(in the rows, 128 means zero)
Known rows, with every step that occurs
D/S/C: [135 134 145 145 168 105 104 124 165 144 171 127 153 161  56 114 105 147
 100 119 168  80 116 135 123 231 153 147 114 108 145 135 174 115 105 140
 128 139]
Q/C/P: [133 134 145 150 160 104  98 149 175 158 130 122 158 110 107 125 101 134
 132  89 161 145 117 141 130 141 185 119 117  88 104 130 168 107 114 122
 144 161]
F/P/C/S/Q: [134 126 155 119 161 102  82 132 153 155 187 114 159 136 108 130 105 198
 120  99 162 128  88 129 124 174 173 131 129  91 116 115 157 126 111 136
 126 154]
C/P/W/Q/S: [130 137 126 114 169  86  80 123 177 165 158 106 177 137  99 178 104 158
 141  89 178 145 113 150 133 107 146 123 146 111 118 137 147 119 113 136
 134 161]
F/P/C: [141 133 161 118 151  96 123 140 159 161 167 119 155 136  91 128  98 171
 115 102 159 128 103 141 124 163 177 149 120 112 128 127 163 111 115 133
 136 145]
W/Q: [140 131 146 127 161  81  97 125 164 166 151 129 177 162  87 154  88 146
 106 104 158 120 108 125 128 140 138 133 121 115 145  95 162 126 119 124
 133 129]
Q/S/C/P: [128 134 143 145 192 112  87 124 168 147 149 115 146 106  91 125 111 165
 140 111 167 137 118 148 137 159 163 124 136  89 104 147 153 100  95 133
 129 158]
C/S/Q/P/L/K: [134 134 123 126 179  81  39 139 164 157 200 135 139 102  93 161 108 160
 124 117 169 149  96 140 124 164 165 117 162  45 107  69 173 115 133 129
  93 137]
K/L/W/Q/C/P/F: [136 122 120 108 154  73 108 134 184 141 143 115 203 157  96 168 104 143
 126  79 185 153 114 112 125  52 211 127 163  94 106  78 172 106 134 131
 137 159]
D/S/P/W/Q/C: [138 135 109 130 135  90  78 109 192 154 175 128 195 209  95 160  82 152
 110  77 190  82 108 139 123 198 163 124 138  79 134 149 190 132 124 140
 142 145]
W/Q/S/P/L/K: [136 131  88 125 179  75  62  98 181 153 166 142 167 159  92 182 100 178
 139  96 180 112 103 154 124 103 148 129 174  46 108 103 171 128 123 130
 109 125]
F/P: [138 137 175 131 156  96 115 136 145 165 168 127 158 127  91 137  99 146
 114 105 142 128 100 144 125 144 151 128 111 121 140 120 141 109 113 126
 135 127]
K/L/Q/S: [145 137 162 133 181  78  96 130 181 156 149 134 165 136  58 158  93 162
 146 103 168 143 107 137 129 109 175 124 116  21 138  94 167 104 113 131
 110 114]
P/W/L/Q/S/C: [134 145 118 130 186  85  63 126 181 155 150 133 183 162  51 143 100 205
 147 132 173 151 102 135 130 236 177 158 134  44 121 134 143 105  92 142
 108 151]
K/L/W/Q/C/S: [140 129 125 126 170  77  91 153 179 149 141 120 201 151 104 187  90 164
 113  94 188 135 129 100 109  49 190 129 136  90 119  51 181 116 122 126
 129 141]
K/L/W/Q: [144 129 152 124 165  67 110 130 179 156 170 126 192 160  76 178 104 136
 102 111 183 134 116 102 109  67 166 143 145 111 148  57 159 117 128 132
 120 116]
L/W: [147 136 169 129 163 102 100 132 173 165 147 137 154 138  76 141 112 102
  90 121 178 122 115 132 119 115 168 133 132 135 136  87 141 106 114 131
 124 134]
K/L: [145 133 178 137 164  74 116 143 164 153 160 131 168 128  77 151  96 144
 120 115 154 149 115 117 124 130 164 129 109  76 147  87 173 105 121 123
 123 127]
C/P/L/W: [133 137 139 134 159 100  99 140 170 154 154 124 151 119  79 133 136 122
 118  98 177 153 114 141 112 109 182 133 148 122 106  96 146 113 127 140
 108 154]
P/W/Q: [135 133 148 113 156  75  84 130 172 171 163 122 184 169  88 170  94 141
 109 103 163 136 104 126 127 173 140 138 122 128 147 109 163 123 121 133
 131 150]
S/P/L/Q: [135 140 135 145 158  90  76 117 175 154 164 147 164 162  70 121 114 159
 136  98 170 124  95 132 122 212 172 129 123  39 125 112 171 124 127 134
  97 125]
P/S/D: [143 155 139 146 162  89 106 117 178 157 161 140 152 160  77 130 100 149
 111  90 168 118 106 164 111 208 145 109 115  82 132 108 171 115 116 131
 128 135]
K/L/W/Q/S/C: [140 126 139 120 198  80  96 113 182 147 161 120 188 158  77 172  97 184
 120 117 183 129 126 114 114  71 166 137 162  81 129  77 165 113 103 136
 118 124]
C/S/Q/P/W/L: [140 149 118 119 158  91  46 149 161 163 195 126 176 120 102 161  89 173
 121 130 176 178  92 136 134 228 160 111 149  74 130  91 141 118 115 132
 111 146]
C/P/S: [137 143 129 168 160 100 106 136 166 158 166 119 155 129  84 125 115 150
 124  92 165 108 111 154 126 170 145 107 121 111 116 119 154  99 117 134
 124 154]
C/S/D: [135 148 151 133 173  88  89 145 162 149 150 125 148 118  92 145 100 135
 114  95 184 136 113 143 118 191 149 126  95  97 132  96 166 116 114 124
 131 148]
F/P/S: [140 145 148 149 150  99 119 128 151 166 178 123 160 150  85 135 101 175
 115  95 144  98  98 164 121 152 135 109 116 113 136 115 148 102 112 136
 129 129]
F/P/W: [133 141 180 115 150  89 103 135 152 174 184 117 168 134  89 154 106 147
 120 106 145 138  99 144 124 178 149 125 115 132 145 136 141 104 112 135
 135 149]
Q/P: [146 144 158 121 162 100 104 140 166 170 167 133 143 104  92 137  83 125
 104 119 165 154 111 147 136 162 158 121 127  93 144  99 161  97 122 121
 128 122]
Q/C/P/W/L: [136 143 121 142 144  84  84 158 176 155 139 123 185 124  99 138  97 160
 140 102 166 179 113 138 129 177 195 135 129  79 103 135 148 110 112 130
 138 174]
Q/C/P/W: [130 138 152 128 153  96  88 149 179 162 150 117 166 121 108 140 105 134
 138  88 163 154 116 138 131 167 189 124 121  97 106 150 166 103 118 132
 141 180]
S/C/P: [123 131 147 158 179 100  96 135 162 146 159 116 153 110  86 109 119 150
 126 119 165 126 117 120 132 208 161 144 120 116 114 135 154 103 105 131
 129 160]
F/Q/S/P/C: [153 133 129 117 159 107 105 115 181 147 160 121 157 150 122 132  98 161
 125  91 183 100  96 141 143 149 167 108 144  75 118 142 187 123  91 120
 136 139]

Rows
[128 127 126 126 162 107 107 123 159 128 167 109 158 155  55 112 122 142
 117 100 178  93 106 137 138 220 173 160 129 116 122 150 171 103 117 144
 131 170] : D/S/C/P/F
[136 131 148 112 152  98 104 139 157 149 142 119 163 122  82 131 115 123
 120  98 166 137  99 136 148 151 173 139 123 122 121 127 152  99 127 129
 132 165] : C/P/F
[144 132 147 149 157 106  78 113 183 165 153 142 169 174  94 128  83 181
 122  91 145 105  97 159 127 172 178  84 140  40 114 117 178 120 111 132
 129 140] : P/S/Q/C
[152 139 142 109 151  96 121 153 175 160 173 114 150 124 116 133  93 136
 104 103 175 139 102 140 140 165 167 131 137 103 135 107 191 112 108 119
 136 135] : F/Q/P/C
[144 133 144 130 146 100 100 121 178 150 167 134 160 146 101 115 101 145
 109 108 186 111 103 122 131 202 181 129 127  91 125 131 177 115 116 130
 128 147] : S/P/C
[142 133 122  76 156  89  99 127 162 166 173 128 176 144  90 164  75 142
 100  99 164 149  98 141 149 136 163 135 148 109 144  91 164 106 134 124
 133 133] : W/Q/P/F
[140 152 128 121 177  70  96 157 192 138 188 121 153 112  74 145  93 173
 132  93 215 158 107 123 111 207 208 147 120  21 122  75 202 101 129 132
 105 134] : K/L/Q/P/C/S/D
[148 136 179 130 165  84 115 139 175 154 159 130 170 135  73 157 111 121
 102 118 175 140 118 112 113  88 183 128 132 103 143  71 154 100 123 132
 118 125] : K/L/W
[144 140 137 152 143 103  99 110 170 147 181 134 154 168  75 126 104 119
 100 100 188  71 102 142 126 206 145 114 115  88 149 139 169 121 119 135
 130 120] : D/S/P
[132 125 130 119 194  93  83 107 171 157 149 123 174 155  86 155  85 190
 125 111 161 121 118 135 131 134 147 133 143  83 127 114 167 121  98 128
 129 133] : W/Q/S/C
[143 131 143 105 149  98  93 111 162 148 167 137 171 153  90 129 101 126
 110 105 170 113  89 132 151 187 167 120 129  98 138 122 159 106 124 123
 130 149] : S/P/F
[149 140 145 109 155 102 110 144 179 164 168 127 139 117  95 124  83 142
 102 113 177 150 111 142 134 169 188 128 134  90 129 105 178 101 121 128
 126 141] : Q/P/C
[148 130 142  94 144 112  87 107 168 153 196 134 152 162  67 137  89 136
  96 104 172 123  81 167 140 204 173 111 157  68 144 118 172 114 132 139
 124 125] : D/S/Q/P/F
[129 127 127 143 159  86  91 136 178 159 138 120 177 139 112 145  90 152
 133  81 165 135 117 133 128 120 169 125 132  90 105 118 168 123 121 122
 146 152] : W/Q/C/P
[142 139 123 140 142  98  96 112 166 144 180 138 154 172  70 126 108 146
 112  90 176  99 107 154 117 207 158 133 126  72 136 124 186 131 127 141
 114 124] : D/S/P/L
[142 135 125 144 155 109  79 144 167 146 147 122 175 144 144 139 101 148
 123  85 178  90 103 114 141 174 157  85 118  86 120 119 189 122  94 106
 144 149] : F/Q/C/S/P
[129 134 113 109 162  92  88 148 158 157 156 115 190 156 110 174 103 198
 117  76 168 139 119 133  99  71 181 138 149 108 103  72 164 130 120 136
 127 145] : F/P/L/W/Q/C/S
[141 141 128  87 158  91  96 149 165 140 123 120 175 151 119 148 101 142
 124  69 172 136  97 140 138 175 178 116 111  88 116 110 198 121 102 109
 153 166] : P/F/Q/C/S/D
[128 130  72 138 174  69  44 135 177 144 163 136 181 158 110 171  96 182
 134  90 186  99 111 119 116 141 164 133 154  49  92  86 198 131 131 126
 115 150] : W/Q/C/S/P/L/K
[151 137 143 128 165 106  94 113 168 154 161 125 164 142 121 148 103 143
 129  95 169 102  95 145 146 129 138  81 137  77 132 133 164 119  89 113
 137 126] : F/Q/S/P
[151 143 143  76 168  90 109 114 165 147 136 122 160 151  96 154 101 137
 128  78 167 147  89 175 143 143 157 101 130  81 130 121 177 119  97 115
 145 141] : P/F/Q/S/D
[149 136 132 114 162 106  93 108 184 152 160 136 151 147 103 130  86 163
 122 102 189 116 105 149 137 144 180 107 140  56 115 140 176 111 107 129
 128 143] : Q/S/P/C
[134 137 136 117 168 106  60 136 156 160 190 129 150 111 103 148  98 181
 123 107 160 177 100 146 128 180 166 102 146  53 116  79 173 123 126 131
 101 133] : C/S/Q/P/L
[144 141 122 148 165  63  83 149 167 155 147 145 163 125  63 146  98 134
 114 139 166 132 104 136 125 166 150 159 133  84 126  86 142 113 118 123
 119 132] : W/L/K
[138 141 110 147 145 100  84 114 190 143 161 151 167 190  64 115  99 165
 130  76 181  88 101 143 111 214 196 137 126   6 114 137 197 128 124 143
 112 126] : D/S/P/L/Q/C
[134 130 143 126 160  77 102 146 182 140 135 123 184 137  68 138 104 159
 154  81 168 150 102 119 135 147 224 145 124  26 108 114 185  93 132 130
 124 161] : K/L/Q/C/P/F
[149 127 147  92 149  99 114 142 162 155 124 128 178 161 113 140  90 136
 114  86 147 130  96 135 151 142 184 119 126  99 128 118 190 114 106 113
 151 157] : P/F/Q/C
[141 142 132 154 159  75  86 142 167 159 139 146 179 152  49 128  94 158
 122 125 163 142  95 127 124 208 165 157 108  61 137  97 138 117 114 129
 113 121] : W/L/Q
[124 126 139 118 173  98  95 128 156 138 157 113 165 125  78 110 121 147
 126 113 163 136 105 117 148 214 180 149 130 119 112 137 154  97 115 130
 131 176] : S/C/P/F
[144 144 162 104 154  96  90 142 172 176 189 128 155 119  95 157  90 119
 107 117 168 163 108 144 135 177 168 118 130 108 146 120 157  95 121 130
 125 143] : Q/P/W
[132 132 142 122 158  96  88 138 178 150 132 130 171 140  75 124 107 136
 141  79 166 136  94 135 142 171 212 147 123  61 104 137 166  96 125 129
 132 167] : L/Q/C/P/F
[142 134 172 145 170  65 102 141 174 154 161 135 173 146  54 140  99 149
 133 110 164 132 107 114 121 166 176 149 103  45 150  94 169 105 125 129
 108 120] : K/L/Q
[131 143 111 151 162  59  67 157 172 154 167 122 169 109  71 157 124 130
 135 128 181 143 105 131 127 199 158 154 143 108 109 121 130 105 122 135
 120 172] : C/P/W/L/K
[145 128 159 144 154 105  85 106 169 156 183 136 151 174  62 127  98 133
 101 104 159  97  93 151 123 206 150 116 125  77 146 127 164 132 119 141
 123 121] : D/S/Q
[128 126 122 135 195  82  94 118 186 137 169 102 182 136  83 168 119 183
 136 107 190 136 127 114 118  64 170 134 172  92 108  94 155 108 107 137
 119 142] : K/L/W/Q/S/C/P
[140 144 138 108 178  80  92 106 181 159 147 132 162 157  92 171  80 161
 126  82 172 150 110 164 119 123 142 113 131  67 130 106 165 134 109 126
 140 118] : W/Q/S/D
[144 148 159 116 180  95  97 114 177 156 141 138 140 124  88 150  90 140
 126  94 170 155 112 174 122 145 157 102 118  61 126 118 164 117 105 125
 136 128] : Q/S/D
[131 128 163 136 155 100  58 127 184 165 164 123 169 137 110 133 111 150
 140  91 155 159  96 141 132 192 197 105 141  73 101 151 164 120 116 132
 134 174] : S/Q/C/P/W
[134 132 103 115 168  91  75 149 174 157 132 128 189 158 103 171  97 172
 112  84 183 139 128 121 105  77 182 135 145 100 102  61 182 132 120 135
 121 155] : P/L/W/Q/C/S
[137 132 153 128 195 109  89 117 169 153 142 130 152 128  83 132  91 169
 126 125 159 126 116 142 136 155 160 123 129  80 124 127 164 104  93 130
 127 143] : Q/S/C
[152 134 119 110 131  99 110 113 160 139 177 121 173 193  87 130 113 120
  98  85 181  56  81 139 147 204 146 122 129 114 151 139 183 123 112 128
 138 139] : D/S/P/F/Q
[140 134 157 144 164  94  87 137 185 165 127 147 163 152  76 128  91 140
 127  96 157 127 106 137 126 172 196 137 106  40 120 122 174 109 115 126
 127 139] : L/Q/C
[140 142 129 122 173  79  96 165 178 146 186 118 161 112  81 145  91 176
 128 109 202 147 109 107 124 156 205 149 123  38 125  75 193  94 127 135
 102 139] : K/L/Q/P/C/S
[136 137 102 112 173  66  79 137 175 164 178 137 158 129  82 174  91 149
 117 107 167 150 110 141 118 131 148 150 167  73 121  67 180 118 142 125
 108 120] : W/Q/P/L/K
[123 152 131 129 169  83  81 147 166 149 150 131 163 139  92 141 107 203
 155  64 163 157 102 155  98 192 193 137 108  26  99 111 183 125 119 134
 120 141] : F/P/L/Q/C/S/D
